What can hang from each mark:
zirefu: kepo
rase: gedefe
basumi: dopi gedefe kepo
zeteko: kepo kevo
kimeten: basumi rase zeteko zirefu
gedefe: rase
dopi: rase zeteko
tamop: zeteko zirefu

Every row comes from one small tree of marks. Brackets hold a mark, then the marks that hang from it, in alphabetical order. Every link used is in the known rows. Which tree was each row made from?
In the rows, zero is written as 128.
Known rows:
[basumi [dopi rase zeteko] kepo]: [151 114 126 136 147 108 103 101 215 147 128 137 128 141 106 134 101 133
 130 186 109 135 129]
[zeteko kevo]: [158  99 136 137 159 122 114  94 141 109 126 129 100 152  78 138 163 120
 115 142 118 128 161]
[kimeten [basumi gedefe kepo] rase zirefu]: [172 142 155 137 170 119 105 124 138 168 130 194  64 131 165 184 207 104
 129 187 139 104 139]
[kimeten [rase gedefe] zeteko zirefu]: [153 112 165 108 159 127  91  69 191 164 133 144 115 170 193 167 172  97
 148 152 134  87 138]
[tamop [zeteko kepo]]: [183 142 127 131 143 112  81 100 159 147 108 146 147 137  85 139 141 124
 109 139 120 112 103]
[dopi zeteko]: [145 111 134 123 153 133 110 115 206 145 127 145 142 152 114 121 115 120
 113 157 127 126 156]
[tamop [zeteko kepo kevo]]: [178 122 128 136 155 110  96  83 131 119 108 140 121 134  72 138 165 138
 101 136 113 115 118]
[tamop zeteko [zirefu kepo]]: [160 130 139 133 157 129  85  84 149 118 114 150 161 164  92 141 110  83
 128 117 110 137 158]
[kimeten zeteko]: [135 102 114 125 142 110  87 123 181 147 122 119 127 170 108 159 144 115
 137 147 128 115 126]
[basumi [dopi rase] gedefe kepo]: [176 130 114 150 159  95  94 125 165 158 125 163  95 137  97 155 145 130
 129 187 112 127 106]
[dopi [rase gedefe] [zeteko kepo kevo]]: [174 117 147 115 159 128 128  57 204 132 124 183 129 155 116 105 172 171
 110 168 100  84 126]
[kimeten basumi [rase gedefe] zeteko]: [152 120 156 114 158 112  98 102 190 178 137 166 146 180 152 162 192 117
 129 164 148  72 144]
[zeteko kepo kevo]: [172 112 122 132 154 116 112  84 132 117 128 128  88 144  69 148 181 151
 113 150 117 111 128]
[basumi [dopi zeteko] [gedefe rase] kepo]: [123 106 124 139 186 115 136 121 192 186 140 154 119 113 105 137 120 148
 115 183 113 129 107]
[dopi rase zeteko]: [164 115 139 119 137 130 112  98 210 129 122 159 141 158 118 115 103 114
 119 175 103 122 147]
[basumi kepo]: [161 130 133 136 153 120  88 135 156 136 108 122 114 145  81 155 161 131
 135 147 119 123 132]
[rase gedefe]: [172 127 153 125 160 125 104 105 195 155 117 155 149 165 107 125 167 127
 123 136 133 109 152]
[kimeten zirefu]: [157 112 144 132 156 131 108  90 172 140 132 137  95 142 126 155 155  89
 127 149 128 143 160]
[basumi [dopi rase [zeteko kepo]] gedefe]: [174 129 106 133 159 102 116  92 210 174 145 180 111 134 122 131 120 144
 102 200 119 111  93]
[dopi rase]: [182 125 140 127 130 121 104 103 171 119 118 146 124 159  99 136 131 107
 123 165 102 127 137]
[kimeten basumi rase [zeteko kevo]]: [142  89 143 124 155 105 107  95 136 128 146 133  99 173 124 175 188 111
 122 169 134  92 152]
[basumi dopi kepo]: [152 112 119 147 159 102  92 121 172 152 130 112 110 139  72 160 142 126
 134 155 131 140 134]
[tamop zeteko zirefu]: [151 120 134 130 151 128  93  93 164 134 118 165 176 164 102 134 100  96
 107 113 119 143 158]
[dopi [rase gedefe] zeteko]: [171 127 154 114 151 134 116  91 237 152 120 183 168 167 137 101 130 130
 120 165 112 100 149]
[zeteko kepo]: [171 133 123 128 142 117  98 103 153 142 125 132 113 146  81 147 162 142
 117 155 125 112 113]
[basumi dopi gedefe kepo]: [160 127 109 154 174  97  93 137 164 175 128 146  96 132  92 158 154 133
 125 163 133 131 114]
[tamop [zeteko kepo kevo] zirefu]: [159 115 126 130 162 122 103  63 134 117 123 161 139 152  84 138 140 133
  98 113 108 127 133]

Write each row's tree:
[172 137 183 123 173 125 108  87 173 166 129 184 101 152 160 167 219 115
 136 168 139  90 162]	[kimeten [basumi kepo] [rase gedefe] zirefu]
[165 123 132 156 191  96 125  90 168 173 159 185  55 138 116 181 193  81
 126 186 154 135 158]	[kimeten [basumi dopi gedefe] [zirefu kepo]]
[180 139 145 111 151 129 115  80 227 157 121 186 154 158 130 106 149 158
 114 174 108  84 119]	[dopi [rase gedefe] [zeteko kepo]]
[128  88 110 143 158  80 105 109 198 171 156 144 120 170  90 177 158 110
 116 168 154 126 141]	[kimeten [basumi dopi] zeteko]
[159 121 143 132 165 113 109  85 243 167 129 162 148 154 120 119 131 150
 127 176 115 111 132]	[basumi [dopi [rase gedefe] zeteko] kepo]
[161 116 118 137 161 108 119 108 220 167 143 183 122 143 130 124  98 118
 106 192 122 129 132]	[basumi [dopi rase zeteko] gedefe]
[144 113 148 124 154 112  86 107 160 159 132 146  81 155 162 205 200 101
 149 178 138  99 134]	[kimeten [basumi kepo] rase zeteko zirefu]
[152 117 140 127 165 110 105 107 160 180 146 192  75 152 187 190 192  88
 125 186 149  96 132]	[kimeten [basumi gedefe] rase zeteko zirefu]
[140  94 109 125 155 103  96  88 145 128 128 118  93 162  85 167 187 154
 126 148 117  98 105]	[kimeten [zeteko kepo kevo]]
[167 119 114 128 146 107 111  70 218 151 148 147 128 143 100 131 105 142
 110 190 115 122 111]	[basumi [dopi rase [zeteko kepo]]]
[151 108 141 139 169 126 100  67 123  92 118 145 134 161  81 139 131  90
 125 112 102 138 172]	[tamop [zeteko kevo] [zirefu kepo]]
[143 114 130 146 184 102 126 125 152 171 134 145 105 117  79 157 145 138
 120 177 112 133  96]	[basumi dopi [gedefe rase] kepo]
[176 126 133 145 169  97 116 115 155 179 161 177 100 144 125 164 158 102
 105 190 161 115 142]	[kimeten [basumi dopi gedefe] rase]
[151 105 124 123 160 127 123  85 173 128 133 141 104 140  93 129 155 161
 107 155 116 106 139]	[dopi [zeteko kepo kevo]]
[132  96 111 138 166  80 110  70 196 184 167 154  81 150 118 198 190 117
 120 178 152 120 117]	[kimeten [basumi dopi] [zeteko kepo] zirefu]
[136  96 111 148 194 106 116 113 179 157 136 155  86 125 105 141 150 152
 111 169 126 129 137]	[basumi [dopi [zeteko kevo]] gedefe kepo]
[155 119 135 110 145 125  80  69 158 153 141 122  86 150 167 190 166 111
 143 169 126  92 101]	[kimeten rase [zeteko kepo] zirefu]
[134  83 128 145 187 102 127 102 158 161 142 197  52 154 145 181 226 108
 111 171 141 108 147]	[kimeten [basumi gedefe] [zeteko kevo] zirefu]
[179 118 151 141 160  91 128  76 215 168 148 194 141 174  98 134 172 117
 106 182 139 118 153]	[kimeten [basumi [dopi [rase gedefe]]]]
[174 112 132 147 146  89 120  91 189 150 152 169 118 161  80 149 144 102
 106 189 131 136 147]	[kimeten [basumi [dopi rase]]]
[162 112 143 108 162 114  94  64 154 143 132 130 110 165 136 160 201 156
 134 152 122  63 108]	[kimeten [rase gedefe] [zeteko kepo kevo]]
[163 114 142 127 159 117 122  71 246 165 142 170 160 160 127 107 110 126
 115 173 122 113 149]	[basumi [dopi [rase gedefe] zeteko]]
[148 129 152 119 157 109  86 124 180 172 118 162 132 173 146 175 211 135
 144 166 142  67 126]	[kimeten [basumi kepo] [rase gedefe] zeteko]
[164 139 125 147 170 105 108 159 151 171 112 196  96 141  99 161 205 138
 117 171 138 109 129]	[kimeten [basumi gedefe kepo]]
